What can hang from each mark:
k_449: k_40 k_121 k_790 k_931
k_63: k_40 k_121 k_931
k_963: k_244 k_449
k_121: k_449
k_40: k_63 k_449
k_931: k_63 k_449
k_790: k_449

Each row was made from one small tree. The marks that hang from a mark follow it in brackets, in the order of their numbers. Every link used is in the known rows. Write each row's tree.
In the rows, zero is written as 128.
Known rows:
k_40[k_63[k_121 k_931] k_449[k_790]]: [ 99 143 137 121  97 148  93 113 144 156 173 152 163 170 121  66  84  75
 117 136 118 117]
k_449[k_40[k_63[k_931]] k_121 k_790]: [100 105 126 103 121 150  65 129 156 142 140 102 167 140 124 110 161 153
 171 122 119 138]
k_63[k_40[k_449] k_121]: [136 143 115 107 147 109 159  76 115 120 116 138 134 138 117 123 113  85
  98 137  94 138]
k_40[k_63[k_121] k_449[k_790 k_931]]: [107 144 136 100 121 134  91 141 122 133 160 155 170 148 113 102 102  88
 110 114 104 118]
k_449[k_40[k_63] k_121 k_790 k_931]: [114 102 125  88 143 134  63 158 133 119 125 104 165 121 122 145 175 159
 166 108 112 138]
k_63[k_40[k_449] k_121 k_931]: [147 131 121 140 117 115 164  56 130 135 119 129 106 166 144  95  86  58
 109 170 123 131]
k_40[k_63[k_931] k_449[k_121 k_790]]: [110 141 164 119 123 129  79 155 148 143 164 148 173 152 120  80 118  97
 147 124 128 100]
k_790[k_449[k_121 k_931[k_63[k_40]]]]: [138 153 118  73 157 110 143 153  82  73  69 139 149  94 120 175 133 126
 162 154 111 159]
k_40[k_449[k_121 k_931]]: [159 114 152 109 202  88 115 158  98  98 119 143 123 102 129 159 141 104
 141 128 106  82]
k_790[k_449[k_40 k_931[k_63]]]: [117 120  80  80 160 147 109 118  50  89 116 150 142  81 135 217 129 158
 156 162  72 148]
k_449[k_40 k_790 k_931[k_63]]: [ 80 103 142 113 161 145  92 146 101 114 129 126 130  93 127 181 147 174
 142 113  75 139]
k_963[k_449[k_40 k_121 k_931]]: [169 108 109 112 185 107  80 130  77  95 103 150 158 121 150 184 160 113
 165 153  88 119]
k_449[k_931]: [113 105 113  72 198 116 140 126  77 113 121 141 100  65 102 164  99 140
 140 118  99 111]
k_790[k_449[k_40 k_121 k_931[k_63]]]: [145 119  94  83 161 129 104 142  74  77  87 126 148  97 144 209 159 149
 175 167  94 150]
k_931[k_63[k_121] k_449[k_790]]: [ 64 150 144  89 142 139 145 116 124 124 122 138 128 122  92 111  97 110
 113 112  90 162]
k_931[k_63 k_449[k_40 k_121 k_790]]: [ 84 122 148  99 163 132 104 137 122 114 125 120 143 113 117 158 161 154
 147 112  84 149]
k_63[k_40 k_121 k_931[k_449[k_790]]]: [102 137 119 112 106 131 176  45 149 140 111 127 101 155 104  62  72  67
 111 144 131 162]
k_63[k_40 k_121 k_931]: [128 125 102 112 114 125 180  45 134 139  98 109  96 149 127  91  79  81
 123 164 133 156]
k_63[k_40 k_121[k_449] k_931]: [149 136  93 111 109 119 145  51 106 118 105 136 126 177 127 107  89  64
 108 178 138 167]
k_40[k_449[k_121 k_790 k_931]]: [132 126 180 119 189  96 101 177 128 100 119 150 138 106 108 127 145 103
 139 109 108  88]
k_40[k_63 k_449[k_790 k_931]]: [ 91 143 148  95 147 132  82 162 102 131 181 175 175 113 103 124 106 120
 121  98  92 101]
k_449[k_40 k_121 k_790 k_931[k_63]]: [115 101 160 118 162 122  85 175 131 100  93  97 137 114 139 171 185 162
 165 119 102 142]
k_121[k_449[k_790]]: [ 89 143 128  75 176 128  80 135  86 102 143 186 172 104  64 134 119 128
 116 108  96 136]
k_963[k_244]: [ 77  98  98  74 189 130 148  91  94 157 127 124  92  48  67 140  89 181
 171  87 119 139]
k_963[k_244 k_449[k_40[k_63] k_121 k_931]]: [146  99  85 106 152 121  75 115  80 140 117 131 158 119 134 171 140 149
 200 125 124 151]

Which tree is each row?
[142 133 100  60 178 114 129 146  84  78  79 145 140  79 103 162 125 121
 170 150 115 134]	k_790[k_449[k_121 k_931]]
[120 131 125  93 151 112 165 120  91 107  91 117 108 113 132 164 106 121
 122 137 104 157]	k_449[k_931[k_63[k_40 k_121]]]
[103 140  95  82  93 154  90  97 116 144 153 145 168 171 107  84  81  90
 123 146 133 155]	k_40[k_63[k_121[k_449[k_790]] k_931]]
[124  89 140 105 175 119  83 153 135 104  98 103 132 103 118 154 181 155
 166 113 107 127]	k_449[k_40 k_121 k_790 k_931]
[ 67 109 107  80 178 146 106  88 104 130 161 151 131  81  82 143 125 153
 128  99  68 127]	k_931[k_449[k_40 k_790]]
[ 84 147 151 125 150 119 123 136  92 133 102 169 144  98  92 135  96 137
 165  97 113 168]	k_963[k_244 k_449[k_790 k_931[k_63[k_40]]]]
[ 93 114 122  82 140 144  62 142 147 133 139 107 185 122 105 128 178 171
 164 101 101 143]	k_449[k_40[k_63] k_121 k_790]
[ 94 151  90  57 117 148  86 113 104 132 152 152 191 149  86 106 102 112
 114 120 111 161]	k_40[k_63[k_121[k_449[k_790]]]]
[ 84 111 104  87 174 141 123  95  69 124 155 135 122  91 129 197 126 164
 131 128  59 139]	k_931[k_63 k_449[k_40]]
[129 143 169 114 170  90 134 144 125 101 111 146 145 111 106 130 144 111
 125 108 105 119]	k_63[k_40[k_449[k_121 k_790 k_931]]]
[106 144 103  67 166 134 135 140  56  85 105 163 137  71 109 184  98 136
 151 151  89 144]	k_790[k_449[k_931[k_63]]]
[118 108  92  99 136 136 162  49 121 142 123 122  78 139 120  88  62  70
 127 162 128 131]	k_63[k_121 k_931[k_449]]
[109 131  40  56 126 167  95  79  76 117 138 146 178 109 115 168 119 143
 148 159  78 161]	k_790[k_449[k_40[k_63[k_121]]]]
[117 126 148 115 172 105 104 151 117 126  84 152 141  99  85 114 119 123
 192  97 139 145]	k_963[k_244 k_449[k_121 k_790 k_931]]
[ 84 131 119  73 124 143 112 114 126 151 161 137 147 126  99  86  89 118
 150 119 128 130]	k_40[k_63[k_931[k_449[k_121 k_790]]]]
[103 102 137 100 174 131  82 136 148 118 112 107 150 104 102 137 184 164
 163 106  97 132]	k_449[k_40 k_121 k_790]
[143  97  79  83 184 125  69 108  39  93 143 161 146 109 124 212 143 142
 125 145  86 128]	k_121[k_449[k_40 k_931]]
[115 128  80  90 155 145  68  97  63 131 164 177 194 120 130 172 127 135
 145 140  61 130]	k_963[k_449[k_40[k_63]]]
[ 99 166 136  98 124 124 134 118 104 104 103 142 164 150 108 138 122 113
 102 133 100 186]	k_931[k_63[k_40 k_121[k_449[k_790]]]]
[137  99  94 115 176 119  89  97  93 138 107 133 145 104 118 164 147 153
 197 123 111 146]	k_963[k_244 k_449[k_40 k_121]]
[124 136 197 129 178  98 103 195 125  97 115 146 142 116 123 141 148 110
 139 114 105 101]	k_40[k_449[k_121 k_790 k_931[k_63]]]
[100 136 146 111 170 114 101 139 128 137  94 155 156 100  72 100 122 131
 190  92 130 150]	k_963[k_244 k_449[k_121 k_790]]
